Each row was made from one walk, in order. Every step used is in the known rows, and no mark comes twice. Write each row's walk.
Known rows:
n-p-g-m-z-r-w-b: [-1.68 -0.60  0.95  0.29  3.10 -0.51  1.11 -0.53  0.48  0.91 -0.90  0.57
  0.19  1.17 -1.60  2.06 -1.35  0.66  0.74  1.31 -2.70  0.59]
b-w-r: [ 1.67  1.60  0.92  0.37 -3.40 -1.31  1.65  2.57 -1.56 -0.51 -0.17 -1.16
  0.67 -0.73  0.64 -3.34  0.92 -0.12 -0.15 -0.26  0.01 -0.21]
b-z-r-w-m-g-p-n: [-1.31  0.35  0.34  1.55 -1.10  0.43 -0.13 -0.38 -1.30  0.91 -0.28  0.39
 -1.11  0.40 -2.22  2.74  0.45 -0.03 -0.58  2.64  0.05  1.80]
r-w-b-m: [ 0.75  0.38  0.20  0.56 -3.25 -1.07  1.25  1.61 -2.33 -2.10 -1.13  0.55
  2.29 -0.24  0.94 -4.36  0.56 -0.99  0.50  1.89  0.73 -0.52]
r-w-b-m-g: [ 0.46 -0.85  0.63  0.26 -1.54 -0.29  0.38  1.35 -0.31 -1.84 -0.87  1.05
  1.03  0.26  0.43 -1.37  0.35 -1.66  0.15  0.03  0.21 -1.52]
w-r: [ 0.24  0.48  0.14  0.31  0.22 -0.46  0.06  2.04 -1.12 -0.78 -0.47 -0.10
  0.38 -0.50  0.85 -1.68  0.86 -0.56  0.12 -1.01 -1.50 -1.01]
n-p-g: [ 1.11 -0.06  0.16 -1.20  0.00  0.15 -2.55 -0.69  1.38  0.11  0.63 -1.69
  1.67  0.68  0.30 -0.59 -0.83 -0.50  0.75 -0.68 -1.75 -2.55]
b-z-r-w-m-g-p: [-0.69 -0.42  1.05  1.04 -1.51 -0.09  0.76 -0.24  0.15  0.88  0.14  0.18
 -1.39 -0.07 -1.02  3.24  0.96  0.59 -0.60  1.78  0.93  2.76]
z-r-w: [-1.33  0.37 -0.56 -0.11 -1.99 -3.35  2.84  0.74  0.13 -0.81  0.16  0.37
  0.72  0.08  1.13 -0.61  0.33 -0.43  0.40 -2.48  0.48  1.56]
r-w: [ 0.00  0.09 -0.88 -0.85 -3.47 -1.98  2.13  0.18  0.04 -2.18 -0.63  0.28
  0.70 -0.20  1.21 -1.48  0.06 -1.04  0.16 -2.09  1.57 -0.33]
n-p-g-m-b-z: [ 2.23  0.18  0.17 -1.26  2.17  1.62 -2.71 -2.25  0.80  0.87  1.02 -1.19
 -0.76  0.91 -0.72  1.12 -1.25  0.79  0.58  2.86 -0.15 -0.62]
m-b: [ 0.30 -0.65 -1.73 -1.24 -0.18  0.59  0.96 -0.29  1.43 -1.51  0.25  0.70
  0.01 -0.04  2.23 -1.47 -0.18 -1.21  0.43 -3.19  0.81 -1.53]
b-z-r: [ 0.11  0.85  0.36  0.41 -0.65 -1.31  0.80 -0.43 -1.18  1.34  1.50 -0.77
 -0.59 -0.10  1.18 -0.93  0.61  0.83  0.77  0.49  0.10  1.21]
z-b-w-r: [ 0.71  1.55  0.33 -0.17 -2.35 -0.74  2.79  1.59 -0.57  0.10  0.64 -1.35
  2.26 -0.52  0.56 -2.34  0.93 -0.25  0.59 -0.02  0.90  0.65]
n-p-g-m-z: [ 0.27 -0.70  0.24 -1.20  4.04  0.94 -3.36 -2.26  1.37  0.50  0.09 -1.26
 -0.81  0.62 -0.57  2.17 -1.48  1.47  0.16 -0.29 -1.77 -2.54]
p-g-m-z-r-w-b: [-2.29 -0.55 -0.03  0.36  4.06 -1.21  1.38  0.30  0.21  0.87 -0.60  1.81
 -1.55  0.25 -1.16  1.93 -1.01  0.28  0.40  0.57 -2.13  1.80]
n-p-g-m-w-b-z-r: [ 0.34 -0.25  1.64  1.11  3.09  1.67 -0.41 -0.98 -0.14  2.35  0.07 -0.01
 -0.62  0.91 -1.20  1.18 -0.51  0.52  0.22  2.94 -2.32  1.34]
n-p-g-m-z-b-w-r: [ 0.61  0.95  1.52 -0.62  3.04  0.40 -0.19 -0.74  0.91  1.74  0.50 -2.42
  0.97  0.64 -1.95  1.78 -0.76  1.67  0.40  1.92 -1.76 -0.68]
n-p-g-m: [ 1.32  0.11  0.00 -1.10  1.67  0.08 -4.30 -1.06  0.17  0.39  0.52 -1.24
  0.69  0.24 -0.50  0.33 -0.93  0.82  0.23  0.32 -0.84 -1.34]
p-g-m: [ 0.66  0.16 -0.95 -1.01  2.27 -0.50 -3.99 -0.17 -0.06  0.39  0.88 -0.08
 -1.10 -0.70  0.02  0.19 -0.57  0.38 -0.11 -0.35 -0.18 -0.02]
p-g-m-b-w: [ 1.91  0.76 -1.01 -1.50 -0.22 -0.37 -1.12  0.02  1.10  0.18  1.15 -0.42
 -1.02 -0.40  0.13 -0.71 -0.88  0.19 -0.33 -0.63  1.16  0.43]
r-w-m: [-0.20 -0.06 -0.46  0.07 -1.95 -0.66  2.36  1.65 -0.43 -2.39 -1.42  0.36
  0.99 -0.62  0.84 -1.28  0.11 -0.39 -0.25 -1.26  2.44 -0.06]

Which walk is each row?
[-0.88  0.54  0.82  0.99  0.21 -0.70  3.41  1.11  0.19  0.65 -0.10 -0.95
 -0.39 -0.44  1.03 -0.72  0.08  2.06 -0.28 -1.87  0.59 -0.07]  b-w-m-z-r
[-2.23 -0.64  0.10  0.84  3.94  0.10  1.58  0.65  0.39  0.27 -0.32  0.16
 -0.72 -0.27  1.26  0.96 -0.04  1.46  0.05 -2.63 -0.61 -0.74]  w-m-z-r
[ 2.49  0.66  0.01 -1.64 -0.80  0.28 -1.33 -0.81  1.42  0.20  0.91 -1.51
  0.67  0.51 -0.37 -0.44 -1.22  0.57  0.02  0.13  0.54 -0.79]  n-p-g-m-b-w
[ 0.59  1.03 -0.36 -0.22 -2.52  0.45  2.66  0.93 -0.23 -0.36  0.55 -1.25
  2.72 -0.90  1.24 -2.68  0.37  0.40  0.35 -0.69  3.65  0.34]  z-b-w-m
[ 1.49  0.24 -1.01 -0.76  0.68  1.17 -0.45 -1.60 -0.67 -0.28  0.74  0.35
 -1.93 -0.33  0.93 -0.27 -0.17  0.74  0.18  1.21  2.27  0.56]  g-m-b-z
[ 1.26 -0.25  0.54  0.05 -3.68  1.47 -1.00  0.56  0.47  0.00  0.07 -0.58
 -0.14 -1.08 -0.01 -0.12  0.89  0.33 -1.17 -0.40  1.98 -0.34]  b-w-m-g-p
[-0.05  0.65 -0.34 -0.61  1.96 -1.97  0.74 -0.70  0.80  1.02  1.24  0.31
 -2.28  0.58 -0.96  2.70 -0.87  0.42  0.25  1.65  0.11  3.35]  p-g-m-b-z-r-w
[-0.37  0.38 -0.42 -0.27 -1.70 -1.81  4.47 -0.50  0.66 -0.39  0.73  0.31
 -0.68  0.75  0.87  0.30  0.02 -0.41  0.73 -0.15  1.08  2.18]  m-b-z-r-w
[ 0.17 -0.35  0.15  0.23  4.75  0.15 -2.24  1.40  0.60  0.23 -0.68  0.52
 -2.24 -0.37 -0.78  1.92  0.01 -0.37 -1.22 -1.12 -2.15  0.11]  p-g-m-w-r
[ 0.37 -0.31 -0.05 -0.45 -2.71  2.00 -0.07 -0.44  1.36  0.61  0.85 -0.78
  1.31 -0.78 -0.10  0.61  0.95  0.03 -0.48 -0.35  2.72  0.58]  z-b-w-m-g-p
[-0.31 -0.38  0.48  0.56 -1.01 -0.26  2.07  0.33 -1.08 -1.97 -1.55  0.63
  0.89  0.15  0.76 -2.64  0.04 -0.25  0.38  1.18 -0.19 -1.70]  r-w-b-m-z
[-0.28 -0.27 -0.61 -0.01 -3.44 -0.43  3.38  1.34 -1.06 -2.01 -1.50  1.55
  1.49 -0.29  1.02 -3.20  0.15 -1.99  0.70 -0.12  0.90  0.02]  r-w-b
[-1.46  0.10  0.15  1.64 -1.61 -0.40 -1.42  0.62 -2.05  0.36 -0.53  1.53
  1.33  0.53 -1.61 -0.52  0.78 -1.24 -0.07  2.19 -2.40  0.53]  z-r-w-b-m-g-p-n
[ 0.88 -0.51  0.10  0.89  0.53  2.50  1.14 -0.75 -1.87 -0.07 -1.07  1.38
 -1.72 -0.61  0.51 -1.22  0.36 -0.11 -0.34  2.18  1.29  0.83]  g-m-w-b-z
[-0.58 -0.47  0.59  1.46  0.16  1.10  3.60  0.09 -0.57  0.91 -0.26  1.03
 -0.69  0.08  1.18 -1.35  0.71 -0.78  0.33  0.38 -0.79  1.26]  m-w-b-z-r
[-0.67 -0.66 -0.97  0.56  0.45  2.83 -3.53 -0.17 -0.59 -0.17 -0.72  0.84
 -0.35 -0.36 -0.94  1.08  0.28 -0.77 -0.83 -0.43 -0.46 -1.85]  w-m-g-p-n
[ 0.36 -0.20  0.06 -0.20  1.32 -0.29 -1.51 -1.02 -0.10 -0.94  0.13 -1.09
 -0.09 -0.11  1.69 -1.44  0.13  1.19  0.03 -1.06 -0.48 -3.06]  b-m-z
[-1.89 -1.02  0.38  0.47  1.26 -1.44  2.26  1.80  1.44 -0.76 -0.36  1.00
 -0.42  0.27  0.28  2.63  0.07 -0.41 -0.39 -3.61  0.74  0.59]  z-r-w-m-g
[-2.66 -0.83  0.05  0.66  0.28 -1.06  5.03  0.57  0.17 -0.47 -1.31  1.78
 -0.01  0.41  0.64 -0.45 -0.14 -0.56  0.80 -1.26 -1.24  0.57]  m-z-r-w-b
[ 1.08 -0.70  0.23 -0.36 -1.23  0.43 -5.02 -1.05  0.19 -0.07  0.87 -0.57
  0.13 -0.43  0.55 -0.02  1.15  0.10 -0.64 -0.35 -0.40 -1.60]  b-m-g-p
[ 0.51  0.53  0.55 -0.67  1.38 -1.24  0.54 -1.51  1.06  1.00  1.01 -0.72
 -0.48  1.50 -1.44  2.86 -1.23  0.84  0.62  2.45 -0.30  2.33]  n-p-g-m-b-z-r-w
[ 0.03 -1.18 -0.57  0.07  3.03  1.81 -1.34  0.46  0.42  0.06 -0.85  1.81
 -1.28 -0.45 -0.02 -0.09 -0.56 -1.24 -0.54 -0.54 -1.00 -0.04]  p-g-m-w-b
[ 0.24 -0.82 -0.40 -0.84 -0.41  0.90 -4.11 -2.05  1.10  0.51  1.68 -0.80
  1.56 -0.22  0.46  0.78  1.15 -0.26  0.08 -0.22  0.43 -0.75]  z-b-m-g-p
[ 0.59  0.05 -0.60  0.16 -0.97  0.95 -5.96 -1.13 -1.14  0.04  0.45 -0.36
  0.28  0.04 -0.62 -0.40  0.68 -0.42 -0.63  0.42 -1.45 -2.51]  b-m-g-p-n
[-2.37 -0.28 -0.54  1.16 -0.24 -0.10 -0.40  0.60 -0.19  0.03 -0.86  1.25
 -0.12  0.24 -1.71  2.44  0.32 -0.71 -0.78 -0.83 -0.66  1.02]  z-r-w-m-g-p-n
[-1.99 -0.26 -0.30 -0.51  3.98 -2.70  0.15 -0.71  1.38  0.73  0.27  0.46
 -2.24  0.30 -0.86  3.55 -1.07  1.11 -0.19 -1.31 -1.42  1.60]  p-g-m-z-r-w
[ 0.68  0.59 -0.22  0.59 -3.31  2.04 -1.86  0.40 -0.98  0.09 -0.46 -0.36
  0.07 -0.58 -1.10 -0.53  0.34 -0.24 -1.17  0.37  0.76 -1.23]  b-w-m-g-p-n
[-0.17  0.50 -0.79  0.08 -2.28  2.51 -0.83 -0.62 -0.03  0.71  0.42 -0.50
  1.63 -0.38 -1.21  0.11  0.41 -0.54 -0.43  0.52  1.73 -0.45]  z-b-w-m-g-p-n
